Known rows, with every step that occurs
r -> d -> y -> j -> n -> v: [-39  20   7  -6  19 -24  11 -11 -11  13 -23 -13 -19  16 -21  34 -34 -21
  34   2 -15 -16 -25 -11 -10 -40   1  -6  15 -15  -1 -42  12   8]
f -> c -> d -> r: [ 17  16  25 -32 -13  19  -5  20  -3  20  -8 -10  39  11  12  11   0  -5
 -11 -13   7 -41  18  -6   3   8   5 -11  35 -20   4   9 -24 -29]
e -> d -> j -> y: [-22 -12  32  18  21 -39   5  -3 -20   1 -28 -23 -10   0   0 -32 -25 -71
   4  -6   3 -21  -9 -11 -21  -8   7  -2   8 -19  -3 -50   2  16]
e -> d -> y -> j -> n: [-29   8   9  12  11 -12  24 -13   0  16   5 -17 -31   8 -32  -7 -29 -42
  18  -6 -30 -24 -25  -7   4 -41   3  -8   9 -33  -4 -62  -1  10]
u -> d -> y -> j -> n -> v: [-44  18   8 -17  15 -25  14 -11  -6   5 -10 -10 -22  16 -12  24 -21 -15
  42   5  -6  -8 -25 -14 -16 -20  18 -19  26  -6  14 -45  -8  17]
r -> d -> y: [ -2  14  19   4  24 -24  -3   9 -23  10 -29 -22  17  18 -16  15 -23   1
  12 -12 -24 -29 -14 -19 -12 -22   0 -14  -1 -17  -8 -17  24  15]
y -> j -> d: [-25 -17  -1   9   7  12   8   3  -7  19  -4  -5 -35  -8  15   7  -8 -35
 -15 -14   3 -17 -24 -20  -4 -10  17 -15  10 -11   0 -64 -18   7]
j -> n -> v: [-12  -2   6  -8   0 -22  26 -14   8 -20   9 -19 -23   0 -13  23 -40 -28
 -10  12  -2   2   3  -2  -7 -17  40  11  12   2  30 -31  -1 -10]
r -> d -> t: [  0   9  13  18  34 -11 -15  -4 -18   7 -14 -20   0   8   0   8 -17   0
  -5  -7  18 -20 -16 -24 -31 -18  11   4  -4 -34  13  -8   5   2]
f -> c -> d -> n: [  9  21  14  -9   7   1  -5  19  13   0 -14 -12  16  17   3   5 -18  23
   6 -15   8 -23 -14 -21 -16   8  23   6  34 -10  32   5 -41 -16]
z -> u -> d -> c -> f: [ 13  14   6  -3  -6  18 -23  33 -22  -4 -10  -5   0 -10  -1  39 -29 -21
   3 -24  -7 -20 -36 -21 -24  21  55 -17  21 -12  12   5 -41   4]
d -> y -> j -> n: [-32   6  -3  -2  13  15  30 -17   0   9   4 -24 -26   6 -20   4 -20 -35
  20  -2 -26 -17 -19 -15  -5 -47  -8   3  13 -21  -5 -52 -18  19]
n -> j: [  1  -1   9   1   4 -26   3  -5   5  -1  -1 -21  -4  -2  11  12 -20 -15
  -3  -2  11 -14 -13  -8 -30  20  38 -15  17 -12   1  -9 -19  19]
r -> d: [  9   0   4   8   8 -15  -8  15 -17   3 -10 -17   3   3  -5  17 -22  11
  -9 -20 -10 -12 -15 -26 -19  -5  19  -9  -4 -12  13 -12  20  -6]
z -> u -> d -> r: [  8  15  19 -20  -7  32 -20  16 -16   1   1  -1  39  15  -5  21 -23 -32
   8 -18  -5 -11 -21 -10 -15  19  32 -21  10 -29  12 -10  -4 -18]
n -> v: [ -5   8  23 -13   3 -35   5   1  -5 -20 -10  -9   1   7   4  24 -32 -30
  -5  -1  18   0 -12  -6 -12   0  37   2  12   3   9 -13  14   3]
x -> d -> y: [-12 -12  19  -4  14 -17  -1  14   5 -11 -10 -18  16   7 -12   8  -2 -12
  -4   0 -26 -34 -23 -14 -10 -35   0   9  10 -17 -10 -24  -8  15]
n -> v -> d -> c: [ -2   4  49 -10  -1 -57   1  13 -20  -5   4   7  23 -26  -8  36 -33   3
   9  12  20 -17   2 -33 -22 -19  45   1  23  -8   7 -28  -5  -1]
f -> d -> e: [  8  19  19  13  24 -53   0  25   1 -14  -1 -10  -4   4  12  11 -36 -17
 -11 -10   1 -30   4 -22 -23  13   5 -32  14 -21 -14 -43  -8   7]
d -> x: [ -3   8  10   0  26  24  10  -4  10  -2   6 -15   0 -13  -8   9  -5 -30
  -5  -4   4   0   6  -8  -8 -22  10  -4  25 -15   4 -27   0   6]
v -> d -> n -> j: [ -2  10  29  20  20 -49   0   3  10   2  16 -14  18  -2  -6  16 -22  31
  25  -2  16  -4 -24 -31 -38   1  47 -12  21 -39  21 -33 -34   9]
f -> c -> d -> n -> j: [  6  20  15  -8   9 -19 -10  10  23  11 -16 -14  13  15  14  12 -17  25
  16  -5  20 -29 -15 -12 -33  36  39 -10  48 -16  23  13 -64  -2]
c -> d -> t: [ -5   0  19  10  24  12   6  -2   1   8  -6 -16  -8   8  13   0   2 -18
  -7  -3  24 -27  -9 -18 -11 -41  10  -3   9 -38  13   4 -25   7]
y -> j -> n: [-21  -8 -16   0  -1  23  25 -10   6   0  22 -20 -39  -8  -9   6 -20 -25
  -1 -10 -13  -1 -20 -22 -12 -30  10   7  11 -15  15 -46 -22  -1]
e -> d -> u -> z: [  7   4   4  -4  34   1  -2  21 -20   1 -32   3  18   9 -13 -13 -49 -44
 -16 -21   7  12  -5   4  -4   6  20  14  -6   0  27 -24   5 -25]
n -> v -> d: [ -6  -3  40   0  -6 -60  12  17 -13 -15   9  -5  12 -11  -3  29 -28  -8
  -2  -7  19 -14  -9 -27 -19 -15  39  -6   7  -8  15 -27  13  -3]
c -> f -> d: [ 10   8   8  21   9 -34   0  34   0 -10  -7 -30  -8  -2  22  26 -14  -3
 -25 -28 -10 -27 -12 -23 -13  26  21 -29  16 -18 -16 -21 -29   8]
n -> j -> d -> f -> c: [ -2   7  10  -2  25  -6 -10  23  10  37  -9 -25 -12  -3  41  16 -19 -12
 -18  -3  35 -37  15  12 -18  83  54  -8  42  19   9 -35 -50  15]
f -> d -> u: [  7   0 -10   5  34 -15   0  17  -4 -14 -17  -1  13   5   8   4 -36 -19
  -8  -8  -8 -13   0 -15 -22  25   6 -11   4  -3  -3 -36 -36  -5]
e -> d -> j -> n: [-15 -11   7  21  29 -22  21 -22  14   2  14 -25 -22 -10 -24 -20 -27 -44
  -3  -1 -19 -11  -3  -6 -10 -15  32  -5  11 -26  17 -53  -6  -6]
z -> u -> d: [  2  -4   5  -3 -12  15 -10  26 -12 -14  -1  -7   4   4  -5  16 -33 -27
  -1 -26  -9 -11 -40 -24 -33  23  42 -15   0  -2  25  -5  -6  -2]
f -> d: [  6  -3  19  12   8 -32   1  20   2 -10  -1 -21   5  -2  12  11 -26   1
 -16 -12  -9 -22  -2 -32 -23  24  15 -20  11  -9  -9 -32 -14   4]
v -> n -> j -> d: [-19 -20 -16  14  -8 -31  19   0  10  14 -13 -15 -22 -14  15   4 -33 -14
 -18   7  15 -19  -4  -9 -28  -2  69 -26  12   3   3 -49 -39   6]

Rows
[ 11  26  12 -18  16   9 -11  34   2   6   1 -27  10   6  28  13 -27  -4
 -13 -24  25 -19   8  -3 -13  55  29  20  29  20  11 -11 -17   6]
d -> f -> c
[-13 -13  -2  -8  14  10  25   0  20  10   0 -28 -13 -13  -2  -7  -9 -19
  -6  -6 -10 -40  14 -14 -21  -2  16   3  36  -1  26 -11 -51 -14]
f -> c -> d -> j -> n
[  1  15  15  -2  26  29   1  32  14  19   2 -17   0  12  30  16  -4   1
   3 -18  15  -4   2  -5  12  -9  23 -11  19 -10  10  -7 -16  16]
c -> d -> f
[-28  -2  25  -8  -6 -27  18   0  -7   6  23   6 -14 -34 -17  36 -33  -3
  22  14  10 -11  -7 -38 -19 -43  32   6  30 -16  14 -57 -30  -6]
y -> j -> n -> v -> d -> c
[  3   2  -7 -19  38  27   4  18 -20  -5 -35  -6  24   8  -3  -2 -39 -35
 -17 -17  12  20   1  -3 -13  -2  12  25  -2  13  26 -13 -11 -14]
d -> u -> z
[-16  -7  21   9  24 -10  17  -2 -13  16 -22 -20  -7  11  -6   2 -14 -34
 -12   6 -17 -36   2  -3   5 -21  16 -14   5  -9  -6 -56  -3  21]
j -> d -> y
[ -7   9  13  23  43 -38  -1  20   8  -2 -14 -35   1  -8  25  13  -6 -26
 -10 -28  -4 -29 -11 -22 -24  30  17 -33  28 -23 -26 -29 -39  18]
c -> f -> d -> j
[-15 -14  16  22  34   2   6 -14  -8  14  -8 -19 -26  -2   9  -5  -9 -36
 -30   8  24 -27  -2  -9 -12 -17  26   3   3 -25  14 -45 -22   6]
j -> d -> t
[  1  16  18  30  35 -29  -7  16  -3  -4  -8 -34 -13   3  26  17  -9 -16
 -23 -16  18 -35 -13 -21 -23  15  14 -17  16 -40 -15 -17 -44  14]
c -> f -> d -> t
[-37  16  46  -7   9 -55  13  11 -19   6  -8  -1  11   1  -5  30 -19 -27
  35 -12  15 -25 -31 -29 -15 -38   5 -14  16 -20 -20 -44   9  23]
n -> v -> d -> y -> j
[ 14  19  14 -14   0 -18   4  32   0   0  -8  -5  -6   5  13   7 -21 -18
 -13 -21  13 -47   6  -8 -14   0   7 -15  27  -6  12   2 -21 -10]
f -> c -> d -> e
[-33  -3   0 -16  24   1  26  16 -16   2  -9   7  -2 -12 -13  20 -46 -34
  11  -8  22  21  -9 -17 -17 -36  14  25   9   2  38 -53 -23 -29]
y -> j -> n -> v -> d -> u -> z
[ 14  19  34  -3   6 -14  -9  -1  -8  11   7  -6  30  12 -10  -2 -20 -30
  -7  -7  -2 -14   2   4  13  -3  21 -18  10 -46  -1 -32  21 -21]
e -> d -> r
[  7  23   7   5  36   7 -19  31  -6  18  -6 -23   7  12  17  24 -23  18
   3 -23  10   2  -5 -12  -6  13  24  -3   7  -6  10 -19  15   9]
r -> d -> f
[  2  -5  -6 -18  32  39   8  29 -12   9 -40   1  20  11   5   1 -22 -23
 -11 -18  10   9   3  -5  -1 -24   5   8   4   4  30   5 -26 -19]
c -> d -> u -> z
[-21 -14  -9   4  18  25  10  -3   8  -7   9 -21 -11  -9 -19   3 -32 -48
  12 -11 -23 -10 -24 -19 -39   7  42  -8  11  -9  33 -30 -31  -4]
z -> u -> d -> j -> n
[ 12  -5  12 -15 -17   2   4  28   0   4 -11 -15   4  -1  13   7  -9   0
 -19 -22   3 -42  -1 -19 -15  13  17  -4  25   5  17  15 -27 -13]
f -> c -> d
[ 12  22   6   9  24 -36  -9  18 -18  -3  -9  -7  -7   8  -4  17 -34  -6
  -2 -19  -1 -18  -9 -15 -20 -20   7 -20  -1 -24   8 -24  26  -2]
r -> d -> e
[ -7  12  20  -7  20 -24   0   8 -17   3 -16 -19  14  19  -7   6  -9   9
  19  -8 -15 -21 -15 -21 -19  -2  17 -26  10  -7   5 -19   6  25]
u -> d -> y
[  2  18  12  22  33  -1   1  26  15  -1  -1 -27  -7 -16  12  28   2 -16
 -14 -19  -2 -21   4 -13  -6  12   8 -35  37 -27 -19 -31 -34   7]
c -> f -> d -> x
[-32 -37  17   4  20 -17  -1   9  -2 -15 -24 -26   1 -11  11 -17   1 -47
  -3   2  -5 -27 -16 -22 -33 -27  -9  20  17 -12  -3 -42 -29  15]
x -> d -> j -> y
[ 14  15   7  -4  10 -11 -18  22 -20   4  -8 -12  -3 -10   9  29  -4  25
   2 -14   1 -12 -13 -25 -18  14  44 -26  30 -11  13  -4 -34  10]
u -> d -> c -> f
[ -7   1  24 -17  29 -28   8  31 -28 -10 -27   7  36  -3  -5  21 -45 -25
  -3 -11  33  14   2 -13 -19 -11  27  19   2  11  32 -24   1 -23]
n -> v -> d -> u -> z
[ -5   6  15   7  30 -10 -10  -4 -13  -1  -2 -18  -4   8  10  -1  -4   4
   1  -4  25 -14 -17 -28 -35   4  27 -10   8 -24  26 -11 -13  10]
u -> d -> t
[ -9  -1 -15  13  -2 -27   4  10   0  24 -22 -12 -25 -29  20  26 -28  -7
 -15   9  18 -27  -1  -7 -20  -3  79 -30  32  -7  -9 -39 -73  12]
v -> n -> j -> d -> c -> f
[ -3 -24 -10 -18  33  24  -9  34  -3 -13 -29  -1  27   0  -2   1 -21 -21
 -26 -11   0   9 -13  -7 -16 -13   5  35   2   8  27 -15 -26 -25]
x -> d -> u -> z
[ 13  -1 -16 -24   9  19   3  25  -7  -2 -26   4  12   7   9   1 -21 -22
  -9 -19   4 -30   1  -2 -11  11   7   5  18  11  24   9 -49 -22]
f -> c -> d -> u
[-23 -11  -6   3 -26 -38  18   5 -12  -7 -27 -26 -14  -5  17  -9 -46 -31
   4   6  21 -13  -8 -16 -45 -15  35  -1  10   3  -5 -32 -34  21]
v -> n -> j -> y
[-20 -22  14  20  24 -21  36  -6   7   1  33 -29  -7 -29 -19  -4 -14 -11
   3  -3 -14 -18   7 -34 -26 -38  24   0  10 -25  24 -58 -23  -2]
v -> d -> j -> n
